Each row was made from one small tree. The marks that hang from a mark follow it in brackets, in alphabetical order. Every link used is in the known rows. Write each row's tree.
(in the rows, 128 means zero)
Known rows:
numak[mero[neluz romo zame] nogof pavom]: [129 111 123 142 143  51 169 136 161 186 105 119 113 150 122 132 125 198
 170  91 163 167 142 131 224 150 135 104 130 150 145   9  83 154 124]
mame[nogof[numak[tege] pavom]]: [138  78 145 125 127 135 131 135 130 106 159 130 146 130 117 134 109 140
 152 105  96 141 162 118  90 142  87  54 131 180 150 128 105 137 108]
nogof[pavom]: [120 115 140 139 121 138 117 132 140 110 146 127 125 116 117 135 110 116
 174 134 114 122 150 159 114 135 110  99 138 131 122 139 106 132 133]
zame[nogof]: [131  97 135 126 136 143 120 134 145 133 102 145 113 121 123 125 123 121
 129 110 124 125 147 124 135 129 115  93 145 108 141 129 110 120 120]
mero[neluz[numak[tege]] romo zame]: [ 86 178  81 122 139  66 149  94 162 178  98 138 178 165 148 123 184 185
 158 113 110 131 181  98 186 122 150 122 134 139 118  68 130 145 141]
numak[mero[zame] neluz pavom romo tege]: [139 122  98 114 124   7 167 152  82 193 204  84 152 174 111 131 105 188
 143 136 166 241 112 120 232 138 113 154 111 151 156  12 104 202  70]
mame[nogof numak]: [144  87 146 101 147 131 117 104 121 112 160 141 117 128 134 131 127 128
 111 106 104 133 168  85 109 131 127  72 122 186 175 134 115 112  99]
neluz[mero[romo zame] numak[pavom[nogof] tege]]: [ 84 124 135 106 111  58 185 129 181 151 109 153 173 154 133  73 177 185
 134  93 140 152 139 140 174 121 138 100 145 130 127  56 116 144 131]
nogof[mame[numak[neluz tege]] pavom]: [119 121 114 113  97 133 112 117 120 108 186 133 136 132 113 141 105 139
 165 156  84 151 162 143 102 140 109  79 148 180 152 144 106 153 114]
mero[neluz zame]: [ 94 167 108 136 133 105 129  97 138 157  99 141 132 141 144 124 161 162
 156 106 114 115 160 112 182 143 143 135 124 131 113 114 122 143 131]
neluz[mero numak[nogof[mame] romo] tege]: [132 150 121  77 103 104 195 136 163 151  87 146 153 159 148  76 169 166
 146 103 159 162  78  88 126 122 140 130 160 118 127  81 139 146 139]
numak[mame[nogof] mero[neluz zame]]: [130 113  94 143 115  99 142 149 138 176 111 130 111 148 121 138 126 145
 114  74 141 147  93 109 200 176 141 125 114 158 152  65 102 140 108]
mame[nogof numak[pavom romo]]: [161  64 148  97 151 106 131 119 124 123 176 131 113 127 135 135 119 130
 129  96 118 158 180 113 127 122 125  85 134 179 194 102  90 132  79]
mame[nogof numak[neluz]]: [137 101 133 102 150 120 122 105  99 125 177 134 129 140 124 150 114 126
 107 127 105 155 169  65 125 140 122  82 120 192 172 128 126 125  93]
mame[nogof[pavom] numak[romo tege]]: [166  72 130  94 141 103 118 117 112 112 209 124 129 130 129 141 117 136
 143 119  99 165 179 107 114 126 103  61 131 191 184 110  97 138  84]
neluz[mero numak romo]: [102 168 121  86 135  88 149 133 169 150  93 150 159 176 132  64 151 139
 123 138 138 142 132  89 138 122 138 141 154  81 118 127 146 132 167]
zame[numak[nogof]]: [161  98 141 122  91 124 135 111 148 144 115 135  99 116 125 123 116 161
 144 147 128 117 163 123 134 130 120 111 131 109 147 112 112 140 122]
mero[neluz[numak] romo]: [104 178  77 133 151  99 154 111 162 160  98 124 166 163 136 150 159 145
 157 140 113 124 159 101 147 116 145 120 140 127 118  99 138 131 153]
nogof[numak[mame tege]]: [149  99 113 116  84 117 160 154 125 128 145 124 171 151 123 128 136 144
 121 153 114 147 134 127 122 129 107 115 126 161 150 122 122 160 110]
neluz[mero numak[pavom tege]]: [ 93 117 133 106 102  87 193 136 156 135 111 130 166 170 114  67 162 170
 144 127 136 161  96 118 136 115 126 115 136 122 128  94 123 153 123]
tege[neluz numak]: [128 141 104 113 126 131 159  89 123 150 114 132 141 144 126 122 148 121
 162 126 148  89 133  80 118  94 134 119 130 107 108 153 141 145 135]
neluz[romo tege[numak[mero[zame[nogof]]]]]: [122 170 124 102 149  90 155 110 135 175  79 136 152 176 144  76 139 133
 139  92 159 134 146  62 133 107 154 116 145  99 122 101 137 136 132]
mero[neluz zame[numak[mame]]]: [108 149 102 139  98 109 133  97 151 170  92 146 119 137 140 125 157 162
 153 120 110 104 173 121 187 146 145 141 125 111 129 110 110 151 121]
tege[neluz[mero romo] numak[mame]]: [129 150  81 105 130 116 165 120 140 171  96 146 149 167 124 107 152 106
 135 126 162 102 120  82 152 113 137 144 153  72 112 137 136 146 153]
mame[nogof]: [138  92 137 129 148 140 125 128 127 126 128 136 119 121 124 137 116 128
 114  77 119 134 132 104 115 144 118  92 130 157 148 114 117 114 112]
neluz[mero]: [107 151 129 123 135 117 142 137 140 125 122 140 128 145 128 100 148 127
 118 141 134 133  99 136 143 143 116 134 134  97 110 122 132 122 148]
numak[mame mero[neluz[tege]] nogof pavom romo]: [191  77  92 136 110  69 202 189 141 196 117  96 108 153 118 158 107 160
 158  92 191 199  77 136 219 152 139 143 143 145 174   4  75 181  90]
tege[neluz[romo]]: [123 154  89 108 171 125 120 118 119 153 123 126 139 136 126 141 122 116
 143 121 151 127 134  79 144 115 134 144 136  93 118 152 146 137 139]
tege[numak[mame[nogof[pavom]] mero neluz romo]]: [170 111 100 122  96  85 162 143 116 175 160 118 130 163 116 140 107 118
 133 133 149 152 122 108 160 138 119 124 135 142 148  77 109 163 111]
pavom[numak[mame[nogof] mero tege]]: [156 103 106 124  89 109 170 163 124 155 167 105 161 145 107 126 121 149
 119 143 135 158 114 121 164 141 134  70 104 173 147  81 130 135  94]

Which tree is each row?
[147  28 113 146 108 113 176 172 124 146 129 113 149 139  99 143 116 147
 115  63 134 177 104 140 151 141 124 100 140 178 179  54  79 157  65]	numak[mame[nogof] pavom tege]
[146  95 107 125 102 128 121 138 144 175 103 146 112 136 110 141  96 118
 118 150 122 137 180 108 165 142 116 118 154  75 163 119 105 145 106]	zame[nogof numak[mame neluz[romo]]]
[149 105 131  96 153 112 124 113  99 124 199 126 134 137 132 159 107 115
 145 123 111 170 178  80 119 136 114  79 135 187 172 114 113 138  86]	mame[nogof[pavom] numak[neluz[tege] romo]]
[120 116 112 108 104 145 110 112 132 103 175 136 129 123 118 133 116 136
 175 140  90 133 156 145  93 130 112  74 148 168 150 157 104 147 117]	nogof[mame[numak[tege[neluz]]] pavom]
[134 162 110 126 120  91 161 106 133 164 112 121 130 176 125 102 134 139
 151 142 139 115 133  92 137 114 137 113 125 117 118 117 130 146 143]	tege[numak[mero[neluz[romo]]]]
[124 112 147 104 117 107 113 119 152 145 116 162 128 123 149 100 148 152
 137 103 120 123 188 133 167 133 116 114 136 122 142 112 105 140 119]	mero[zame[nogof[numak[romo]]]]
[152  51 115 150  84  78 191 190 128 159 148 103 130 137  94 139 100 155
 111  83 169 187  67 165 186 145 137  95 120 172 171  43  87 166  73]	numak[mame mero pavom[nogof] tege]
[123  92 133 130 117 165 103 137 160 118 111 155 105 109 116 128 106 119
 160 105 101 120 158 158 111 141 103  68 166 121 144 142  90 126 126]	zame[nogof[mame pavom]]
[217  56  86 119  83  58 163 197 126 173 182  94 119 141 107 156  95 168
 143 128 170 210  78 148 204 157 102 119 137 159 174  13  81 182  98]	numak[mame mero nogof[pavom] romo tege]
[157 136 119 114 102 108 156 146 154 156 152 121 141 131 121 128 120 166
 146 160 138 142 150 136 162 137 135  67 125 157 134  77 132 126 135]	pavom[numak[mero[romo] nogof[mame]]]
[167  85 109 115  98 115 152 140 126 140 133 126 134 131 116 133 121 194
 130 108 128 170 112 116 136 139 112  91 148 175 152  76 112 157 115]	numak[nogof[mame] tege]
[141 135 107 126 107  78 137 115 132 160 150 109 126 150 119 118 119 166
 134 168 128 148 137 123 146 122 119 113 111 106 144  86 124 146 113]	zame[numak[mero[romo] tege]]
[137  80 117 104 167  81 148 115 112 141 182 112 135 153 114 137 120 153
 130  99 131 175 143  78 143 122 124  59 113 190 184  77 105 135  78]	mame[nogof numak[mero[romo] pavom tege[neluz]]]
[138 101 135  93 161  93 156 121 102 137 179 128 136 154 132 137 123 128
 124 110 130 186 154  80 141 134 122  98 135 172 177  88 110 141  77]	mame[nogof numak[neluz[mero tege] pavom romo]]
[ 92 170  98  85 151 101 139 108 149 162  99 150 154 154 135  91 159 140
 145 115 154 126 128  68 163 118 140 149 140  79 107 141 151 141 154]	tege[neluz[mero[zame] numak romo]]
[144 134 116 129 112  82 158 120 136 169 135 103 104 148 126 121 114 153
 172 149 145 151 137 133 157 120 130 136 120  91 150  88 104 162  97]	zame[numak[mero[neluz[tege]] pavom romo]]
[102 143 107 135 123 119 170 115 148 148  92 119 145 157 122 127 146 152
 172 124 119 128 135 102 137 119 145 119 132 136 125 125 124 150 126]	mero[neluz[numak[pavom]]]
[107 134 127 114  94 126 157 143 132 125 146 142 156 155 118 119 116 151
 143 154 104 158 146 143 113 145  99 114 150 155 141 134 116 168 123]	nogof[mame numak[neluz[mero] pavom]]
[103  99 141  93  80  78 189 130 175 150  93 155 152 156 124  55 169 214
 149  90 137 163 115 121 166 135 129 105 150 145 138  59 104 163 125]	neluz[mero[zame] numak[nogof[mame] pavom tege]]
[140 125 126 123 112  67 171 111 144 178 118 125 118 164 132  96 140 154
 172 113 149 130 155 127 173 110 133 116 134 114 139  75  93 165 114]	tege[numak[mero[neluz zame[nogof]] pavom romo]]
[139 108 110 125 117  85 168 150 103 146 168 114 154 156  96 147 110 177
 150 161 137 200 113 100 175 161  83  95 143 155 122  65 120 171 122]	numak[neluz[mero] nogof[pavom] tege]
[ 99 159 129 101 162  88 112 132 160 157  94 167 131 155 140  72 148 137
 112 109 137 138 161 115 183 146 122 135 159  66 118 109 121 124 158]	neluz[mero[zame[nogof]] romo]
[100 161  99 100 173 111 120 116 138 160 105 152 135 143 133 109 145 125
 137 109 153 126 135  85 176 131 125 140 144  66 109 138 138 133 148]	tege[neluz[mero[zame[nogof]] romo]]
[125 145 124 108 138  95 198 142 153 169  64 144 158 184 134  74 152 132
 133  94 172 146 116  87 143 123 146 128 171  87 121  77 122 142 142]	neluz[mero romo tege[numak[mame nogof pavom]]]
[122 118 110 111  87 147 130 130 135 102 168 133 160 132 116 130 114 150
 189 149  86 135 156 147  76 131  84  71 148 165 136 165 112 169 125]	nogof[mame numak[tege[neluz]] pavom]
[134 121 101  92 116 114 136 122 126 128 167 135 130 140 130 120 135 150
 139 131 116 158 132 137 126 121 124 115 148 150 163 122 110 155 106]	nogof[mame[numak[pavom romo tege[neluz[mero]]]]]
